What can hang from each mark:
Z: P T
S: P T
V: E
U: T
E: V
T: S U
P: E S Z

Each row was made from one small tree. The marks that hang from a mark follow it in brackets, in alphabetical order. Every link used is in the known rows. Write each row's tree.
Known rows:
T[S[P[Z]] U]: [ 16.3   0.0 -15.7 -18.6 -43.9   5.6 -37.4  27.5 -25.7 -28.1  -4.9  27.9
  -2.4   2.0  -7.9   3.6  -7.1  13.6   0.0]
T[S U]: [ -3.3 -16.8   6.2 -11.6 -31.8  -5.7 -18.4  16.0 -13.6 -30.1 -10.3  26.9
  -8.4   9.0   0.5  14.8  -0.8   9.1   5.2]
P[E Z[T]]: [ 37.5   6.0 -17.2 -16.1  -9.6   2.4   8.5  -4.2 -15.6 -13.5  36.9  -5.9
  46.1  -8.7  -3.8  16.4  -1.8  20.6 -17.1]
Z[P[E S] T]: [ 63.0  -5.3   2.8 -12.1   1.1 -25.1   4.7   0.9  10.0 -13.7  44.2   2.5
  54.3  16.7  -5.2  15.7  -6.4  18.0 -13.7]
U[T[S[P]]]: [  3.8   7.0  -5.8 -17.1 -23.3 -15.7 -27.0   8.2   8.4  -7.0  13.5   3.1
   3.5  14.9   1.5 -14.4  -2.5   7.0   2.6]
P[E Z[T[S]]]: [ 27.8   9.9 -16.7 -22.0 -21.7   0.7  -0.4   4.7 -20.0 -24.1  37.1   7.0
  40.9  -0.3   0.7  17.8 -10.1  28.8 -16.0]
P[E]: [ 17.0  13.1  -3.3   8.5 -12.3 -11.9  12.5   8.7   0.5  -8.8  20.2  -4.2
  10.0 -19.5  -3.7  18.9   2.6  11.2  -3.7]
P[E[V] S Z[T[U]]]: [ 46.4   2.3  -8.3 -30.7 -25.7 -29.3  -7.8  -6.0 -21.9 -41.3  45.2   2.1
  55.3  -5.5  -3.9  63.1  -9.7  41.7 -31.4]
Z[P[S] T[U]]: [ 56.9 -34.4  11.7 -21.7  -2.1 -11.5 -13.9  -1.6   1.9 -21.2  14.6  19.6
  41.7  33.2  -5.6  11.4   0.8   4.9  -6.3]
P[E[V] Z[T]]: [ 37.7   9.6 -21.3 -16.9  -8.4  -8.3   9.1 -16.1 -26.1 -28.8  41.1  -2.6
  40.5  -3.1  -5.9  34.9  -0.3  27.4 -27.0]
S[P[Z] T[U]]: [ 43.8   3.1 -14.9 -24.5 -14.2   6.5 -23.5   7.4 -14.0 -22.0  -1.0  16.4
   7.8 -16.3 -10.9  -8.9  -8.9   1.2   4.1]
T[S[P[E]] U]: [ 26.4   4.3 -12.9  -0.1 -53.4 -10.9 -17.6  35.2 -16.5 -37.2   4.9  32.3
  -6.3 -15.5  -9.5  19.7  -3.1  13.3   9.3]
S[P[E[V] Z]]: [ 34.3  33.9 -30.0  -2.6 -24.9 -12.8 -10.0   9.7 -23.9 -20.0  28.4  -0.9
  12.8 -19.9 -14.4  20.6  -5.0  19.8 -18.6]
Z[P T[U]]: [ 53.2 -40.3   4.0 -13.5   0.1   6.0  -4.0  -5.5  -9.2 -23.5   2.5  28.3
  24.9  35.8 -11.1  -7.7  16.0  -9.6   3.7]
V[E]: [  9.2   4.8  -7.6   1.5   4.6  18.4  13.4  11.9   4.8 -16.2  -7.6  14.2
  17.5  -6.3   8.8  21.0 -22.4  -5.6 -12.1]
P[Z[T[S]]]: [ 14.4  -4.0 -12.4 -29.3  -8.7  11.6 -12.6  -6.9 -20.0 -13.4  18.7   9.5
  29.5  17.9   4.5  -1.0 -12.0  17.2 -12.0]
Z[P[E[V]] T[S]]: [ 47.4  -5.3  -5.6 -12.9  -8.8 -23.1   3.2  -3.2 -16.9 -38.9  36.0  27.0
  29.2  31.6  -6.8  14.2   1.2  19.2 -12.8]
S[P T[U]]: [ 41.8  -4.0  -8.2 -10.3 -10.9   2.3 -12.8   7.1  -5.0 -24.5 -10.4  21.1
  -5.3 -17.8  -8.9  -9.4  -5.9 -10.0  17.1]
S[P T]: [ 34.2  13.1 -13.2  -8.6   3.6   2.6  -5.6   1.6   0.6  -8.3   0.1   8.8
  -2.7 -17.2  -6.0 -22.2 -13.0  -8.6  12.9]

Which tree is each row?
[ 60.3  -2.0   1.4 -15.1   1.0 -36.7   5.0  -7.8  -1.5 -27.0  48.2   6.9
  50.0  21.1  -6.7  29.4  -3.9  23.8 -22.1]
Z[P[E[V] S] T]
[ 45.3  -8.8 -19.3 -13.9 -40.3  -7.3  -6.9   5.9 -32.8 -52.6  15.0  35.6
  10.4   0.6  -8.8  28.0  -2.0  14.7   4.1]
Z[T[S[P[E[V]]] U]]
[ 44.9 -10.6 -16.7 -10.6 -41.8   2.3  -7.8  14.9 -22.1 -41.0  11.1  32.8
  14.6  -1.6  -7.8  13.5  -3.6  10.1  12.5]
Z[T[S[P[E]] U]]
[ 12.8  17.2  -8.9 -12.1 -32.7 -25.6 -18.1  15.7   9.7 -13.7  28.4  -0.1
  11.0   2.7  -1.2  -2.3  -2.1  14.9   1.8]
U[T[S[P[E]]]]
[ 13.7  26.4 -18.3 -24.9 -33.5 -31.4 -25.2   7.3  -8.5 -25.2  38.2  -2.3
  19.3   7.7  -5.1  10.9  -3.5  29.5 -19.3]
U[T[S[P[E[V] Z]]]]
[ 40.6  15.3   3.1 -30.5 -19.1 -29.4 -14.0  11.0   2.8 -27.2  37.2  -5.0
  46.9 -26.2  -0.1  39.6 -18.2  37.1 -19.6]
P[E S[T[U]] Z]
[ 37.3   5.1 -21.6  -9.1 -25.8   2.7   0.0   9.2 -15.6 -26.1  21.4  20.4
  16.4  -2.4  -3.9   3.1 -11.8  10.5   5.8]
Z[T[S[P[E]]]]
[ 17.3  22.6   0.1  -5.1 -15.0 -47.2   1.9   4.6   0.9 -23.1  38.2  -9.7
  22.1 -16.9   0.3  55.2 -14.2  36.1 -23.2]
P[E[V] S]
[ 46.3  -8.0 -24.0 -20.0 -21.1  20.8 -19.7   1.3 -26.6 -17.1   3.2  15.6
  19.9  -1.5 -12.2  -2.7  -1.3  -0.5   0.1]
S[P[Z[T[U]]]]
[ 43.6 -38.0   3.8 -20.9 -12.7  -0.6 -12.0   4.3 -12.5 -34.2   4.6  39.3
  20.8  45.1  -6.4  -6.2   6.5   0.5   3.5]
Z[P T[S U]]
[ 52.8  18.7 -31.9 -10.1 -19.9   9.8  -2.5   6.9 -18.3 -12.5  29.5   2.3
  31.9 -16.0 -12.2   2.9  -6.2  11.7  -7.0]
S[P[E Z[T]]]
[ 33.0  -3.1 -14.0 -26.1 -34.8 -13.2  -5.7  -1.1 -38.3 -52.2  32.3  20.5
  33.3   4.0  -3.9  45.6  -0.6  34.7 -22.1]
P[E[V] Z[T[S U]]]
[ 48.3  -9.2  -4.1  -9.9 -10.2 -11.7   3.2   7.3  -5.6 -26.3  32.2  23.9
  33.6  27.8  -5.4  -0.1   1.2  14.6  -3.9]
Z[P[E] T[S]]
[ 49.8 -18.2   6.9 -20.1  12.6 -11.9  -6.5  -8.5   8.6  -6.1  24.7   6.4
  42.4  32.9  -1.7  -1.9  -7.8   5.9 -10.1]
Z[P[S] T]
[ 55.1  19.5 -21.1 -19.3 -23.9 -15.4 -11.7   8.2 -24.8 -43.5  20.6  17.0
  16.1 -26.9 -16.2  22.2  -4.9  16.4  -8.4]
S[P[E[V] Z] T[U]]
[ 58.8   3.2 -28.6 -11.8 -31.5  10.5  -9.5  10.1 -24.1 -26.3  20.5  11.3
  30.9 -17.3 -15.3  12.4   0.8  11.6  -2.6]
S[P[E Z[T[U]]]]
[ 56.9  -2.2  15.4 -14.8  -5.5 -38.2  -8.0  15.9  18.2 -26.5  30.5   8.2
  36.3   1.3  -7.5  18.7  -6.6  18.4  -7.3]
Z[P[E S[T[U]]]]
[ 48.3  35.2 -27.1 -17.0  -9.3 -15.8  -5.8   1.2 -18.0 -28.3  31.4   4.3
  17.7 -27.6 -12.3  10.2 -13.1  18.1 -14.7]
S[P[E[V] Z] T]
[ 19.2  32.4 -27.0 -11.2 -38.1 -16.9 -18.8  21.2 -26.6 -28.5  27.3  13.8
   3.9  -8.9 -10.3  20.5 -13.5  28.2 -17.5]
T[S[P[E[V] Z]]]
[ 46.4  25.8 -15.0  -1.6  -7.7  -9.0   5.3  10.7   2.6 -16.6  18.1   7.0
   8.0 -33.9  -9.3  -6.0 -13.0   3.4  10.6]
S[P[E] T]
[ 41.8  13.7  -8.9 -24.3 -12.7 -16.1  -2.5  -1.2  -3.6 -11.4  50.5 -14.6
  62.9  -9.9   2.6  36.3 -18.8  37.4 -25.8]
P[E S Z[T]]
[ 14.6  -6.8  -9.7  -7.7 -43.4  -1.1 -28.3  27.3 -17.7 -28.3 -11.7  34.5
 -16.2   1.5  -7.8   5.3  -5.2   4.1  12.0]
T[S[P] U]
[ 34.7 -21.1 -13.1 -18.0 -31.4  11.7 -15.0   6.1 -23.8 -34.8  -4.2  36.1
   5.3  11.2  -4.4  -0.2  -5.4  -0.5  15.3]
Z[T[S[P] U]]
